Known rows, with every way that one mark hangs from another:
{zeku {defitum donu kifesi nifa} remot}: [-16.5   2.0  22.5   3.8  -4.8  32.3  17.3  -4.8 -25.7   4.0  11.7  -4.6
   1.3   2.1  -4.2 -52.7 -23.9  15.2  -9.5 -14.9]
{kifesi defitum}: [  6.3   2.3   2.7   6.1 -22.4 -20.2  24.2  13.9  14.1  14.9  -8.2   7.1
  -6.1 -13.8  -4.8   3.9  -3.2  -1.1  -9.9   0.6]
{kifesi {defitum donu nifa} {zeku remot}}: [-12.4  -3.3  -8.9  26.5 -23.1 -28.5  47.0  34.9  -9.3 -19.5  20.8  10.8
  -1.3  -7.8  25.9   5.9  -0.1   8.7  11.3   6.6]
{remot {defitum zeku}}: [ 16.9  -7.3 -11.2  -3.3  10.2   2.2  19.8  -3.9  16.6  -9.0  -6.1   5.9
   1.1  16.5  -1.9  29.1   0.9  -2.7   5.5   6.6]
{fosu tekesez}: [ -2.4 -26.2 -16.9 -19.5  -2.7 -12.2 -22.7   9.4  22.0  13.8  -2.6  12.6
  -1.4  -7.0  -7.9  21.5  20.1 -16.7 -18.7   3.1]
{fosu {defitum zeku} tekesez}: [  5.5 -24.6 -38.2  -9.7  11.5 -13.8 -38.2 -15.8  19.4  22.5  -2.8 -14.9
  19.5  10.2 -36.2  28.4  29.3 -20.5   0.8 -17.5]
{tekesez fosu}: [ 10.1  10.8  14.0 -17.1   2.3   8.7 -16.0  15.5  -3.5  -1.6  -3.0  -3.2
 -13.3   8.8   6.0  -9.1  25.1 -13.7   0.0  21.3]
{defitum donu kifesi nifa {zeku remot}}: [-11.5  -5.2   2.0   5.2   7.3   6.2  56.1 -17.4 -17.5   3.0  16.3 -20.9
  28.7  31.1  14.0 -40.8 -19.2   4.9  13.4 -23.1]
{defitum kifesi nifa}: [  7.4  -4.3  15.4   8.0  -4.9 -16.2   4.5 -12.3   5.5  21.7   8.6  -6.8
  15.6  12.4  15.6  -8.5 -14.5   2.3  -8.6  -3.9]
{tekesez {fosu {defitum zeku}}}: [ 15.9  11.0  -4.2  -9.2  14.9   7.7 -27.5  -5.7  -6.4   5.8  -4.3 -27.4
   6.0  24.6 -19.2   0.0  33.1 -15.1  18.7   1.8]
{fosu {defitum donu {kifesi zeku}} tekesez}: [ -0.6  -4.1 -37.4  -4.2  -1.2 -24.2 -53.2 -12.2   1.6  16.0   2.4  -0.7
  70.9 -35.8 -13.9  11.4  30.0 -18.5 -16.1 -20.8]
{zeku kifesi {remot {defitum donu}}}: [  5.1  17.1   8.3  -1.8  -8.7  15.4  34.9  10.1  -2.3 -30.9 -29.6  32.1
 -37.3 -20.2   4.5  12.0 -18.3  26.5   6.1  10.8]
{defitum kifesi}: [ -2.2   6.4  17.7 -11.6   4.6 -12.3  -5.4 -24.9  16.7  27.7  -6.5  -2.5
  25.0  -4.0   0.1 -17.0  -1.9   0.6 -24.1 -14.9]
{zeku kifesi remot}: [-16.9  11.9  25.8 -13.6  10.5  -2.2   9.4  -7.4  20.3  -3.3 -24.1  16.1
 -51.0  -4.8  -5.1   6.0  -7.1  23.5  -6.2   1.3]
{zeku kifesi {remot {defitum donu nifa}}}: [ 11.0  10.9   5.6  15.6 -14.3  11.4  41.8  20.7 -12.2 -34.6 -15.7  28.4
 -43.5  -5.5  17.6  18.5 -26.7  27.8  17.8  18.6]
{zeku remot}: [-23.1  -3.8  16.3 -12.7   2.2  -9.4  22.4   1.6  10.7   4.6  -9.2   2.1
 -36.5  16.0  -7.1  -7.2  14.7  21.7  -5.0   0.0]
{zeku defitum}: [ -9.9   1.6  24.5 -16.7  10.4  23.8 -40.7 -14.8  10.4  13.7  -0.2  -2.4
 -13.7  -4.2 -11.3 -12.4  -3.2  -7.2 -24.6   6.7]
{tekesez {fosu defitum}}: [ 17.9  18.8   1.9  -9.4  -2.0   2.1 -37.7   4.7  -9.5   5.9 -10.1 -14.4
  -7.0   7.6 -16.5  -0.9  33.8  -4.5  10.7  13.4]
{fosu {defitum {kifesi zeku}} tekesez}: [ -1.4 -13.3 -32.9  -3.1   4.2 -36.2 -56.9 -13.1  21.1  21.9   0.7   4.0
  51.8 -24.7 -27.4  33.1  38.1 -11.1 -22.9 -23.7]

Rows:
[ 13.7 -26.2 -32.3  10.4 -16.1 -24.8 -39.8   8.6   3.7  18.8   3.3  -5.7
  -1.1   6.5 -18.6  36.8  20.4  -8.5   7.9   4.3] -> {fosu {defitum nifa} tekesez}
[-36.1   2.3  12.6 -13.5  18.0  12.7 -23.0  -0.5   1.0 -15.3  15.7   6.8
  -2.6 -12.4   5.9 -13.1  14.2   3.5 -17.0   2.7] -> {kifesi {zeku {defitum donu} remot}}
[ -8.2  -2.3   9.8   2.8  13.2   6.3 -48.7  -0.8  -4.3 -11.7  30.0  -1.3
  15.5  -9.5  30.8   2.3  -4.8 -16.3 -10.5  19.6] -> {kifesi {zeku {defitum donu nifa}}}
[-21.6  11.2  37.1 -14.9  16.2  32.8 -16.7 -12.2  16.3  -3.4 -19.0  18.8
 -55.6 -13.7 -25.0  -6.1 -16.6  17.5 -20.2  -3.4] -> {zeku defitum kifesi remot}
[ 13.1  24.1  11.1   2.3 -16.0  -1.3  11.7   5.8   5.6  -0.6 -21.9  18.2
  -1.8 -41.7  12.6  -4.5 -32.0  -3.6  -8.2   4.1] -> {zeku {kifesi {defitum donu}}}
[ -6.8   0.9  10.9   5.1  14.4  13.2  38.0  -9.7  -8.6 -17.1   3.6  -9.7
 -18.1  20.5  24.3 -10.5 -29.7   5.6  23.1   1.0] -> {defitum donu nifa {zeku kifesi remot}}
[ 27.2  11.9 -11.6   6.4   2.0  17.3 -15.9   4.7 -33.4  -5.0  11.6 -34.3
  18.0  28.8   7.6 -13.9  12.9 -19.3  35.4  13.1] -> {tekesez {fosu {defitum donu nifa zeku}}}
[ 17.7  26.3  -2.3  -7.3  -6.0  12.5 -32.7   6.8 -29.5   0.1  -6.6 -20.8
  11.3  -1.4  -0.6 -21.2  24.7 -10.2  15.0  15.1] -> {tekesez {fosu {defitum donu}}}
[-22.9  -3.8  -3.1   8.8  -9.7 -38.7  29.9  24.5  21.7  -8.2   3.5  19.4
 -14.5 -12.8  -2.5  21.3  23.8  13.9  -9.6  -5.2] -> {kifesi defitum {zeku remot}}
[ 19.4   0.3 -16.5  -2.4   3.6  14.2  25.2  -3.2  -4.5 -15.8  -4.0   1.0
  20.8   7.3  15.3   8.3  -7.1  -8.2  11.4   8.1] -> {remot {defitum donu zeku}}
[  5.1 -15.4 -40.8 -10.8   6.0  -0.2 -30.3 -14.1  -1.1  15.7  -1.8 -18.8
  41.9   0.8 -20.9   6.5  20.5 -27.2   6.1 -15.5] -> {fosu {defitum donu zeku} tekesez}
[ 15.6  -4.4 -11.7  20.6 -16.9  -5.1  48.9   9.8  -9.9   1.4  14.8 -12.9
  20.9   9.6  21.1 -11.4 -24.8 -14.6  17.7  -0.8] -> {kifesi {defitum donu nifa zeku}}
[  2.1  12.9  11.2  19.0 -25.4  -3.8  53.8  23.4  -9.6 -13.0 -12.5  19.5
 -38.6 -17.1  11.3  -5.6 -33.1  19.1  11.8   2.2] -> {zeku {kifesi {defitum donu nifa}} remot}
[-11.8  10.4  32.5   1.3   2.7  40.5  -2.2  -0.5 -16.0 -16.3  -2.3  10.2
 -43.1  -9.5   3.3 -23.3 -37.4  14.9  -0.5   8.0] -> {zeku {defitum donu nifa} kifesi remot}
[ 14.1   3.8   7.6   3.8  16.7  12.0   3.9 -18.1  -4.6  -8.6   6.4 -14.5
   8.9  11.2  36.9  -1.5 -38.6 -16.8  17.0   9.5] -> {defitum donu nifa {zeku kifesi}}
[ -5.1  -7.4   8.1  11.3   8.4 -35.0 -15.2  -8.7  15.3   8.5  23.8  -0.1
  32.2   2.3  29.7  12.6   1.0  -2.8 -11.9   0.3] -> {defitum {kifesi zeku} nifa}
[-19.4 -12.3  24.0   1.3   1.2  21.5   3.5   5.6  -3.1  -0.5  11.5   0.2
 -49.8  23.2 -12.4 -13.3  -6.1  18.9  -4.4   4.6] -> {zeku {defitum nifa} remot}
[-25.4  11.2  26.1 -15.3   3.3  37.1  12.1 -16.6 -15.7  10.1  -2.4   1.0
   9.2 -11.3 -18.7 -60.0 -11.3  13.7 -24.5 -22.5] -> {zeku {defitum donu kifesi} remot}
[ -3.4 -15.4 -28.6  -7.8  15.1  -6.6 -16.9 -13.9  20.0   7.4 -18.5   1.9
 -13.6   1.9 -48.7  33.3  19.8   0.1   5.4 -22.3] -> {fosu {defitum {zeku kifesi remot}} tekesez}
[ 14.8 -20.2 -29.7  11.1 -14.5 -23.4 -31.3  -4.0   3.0  29.8   2.5  -6.6
  28.9  -1.7 -24.8  19.4  12.0  -5.6  -3.1 -15.5] -> {fosu {defitum kifesi nifa} tekesez}
[ 28.8  -3.0 -16.0  17.3  -3.7   9.6  42.4  -4.2 -15.2 -11.1   8.1  -2.5
  43.2  14.2  21.3   0.1 -27.4  -3.7  14.1  -4.1] -> {remot {defitum donu kifesi nifa zeku}}
[ -6.9  -6.5 -11.5  15.7  -5.0 -16.8  25.2  29.7  -6.3 -36.7  14.1  18.6
  -9.0   3.6  28.6  29.6  12.1  17.9  13.1  20.7] -> {kifesi {zeku {remot {defitum donu nifa}}}}
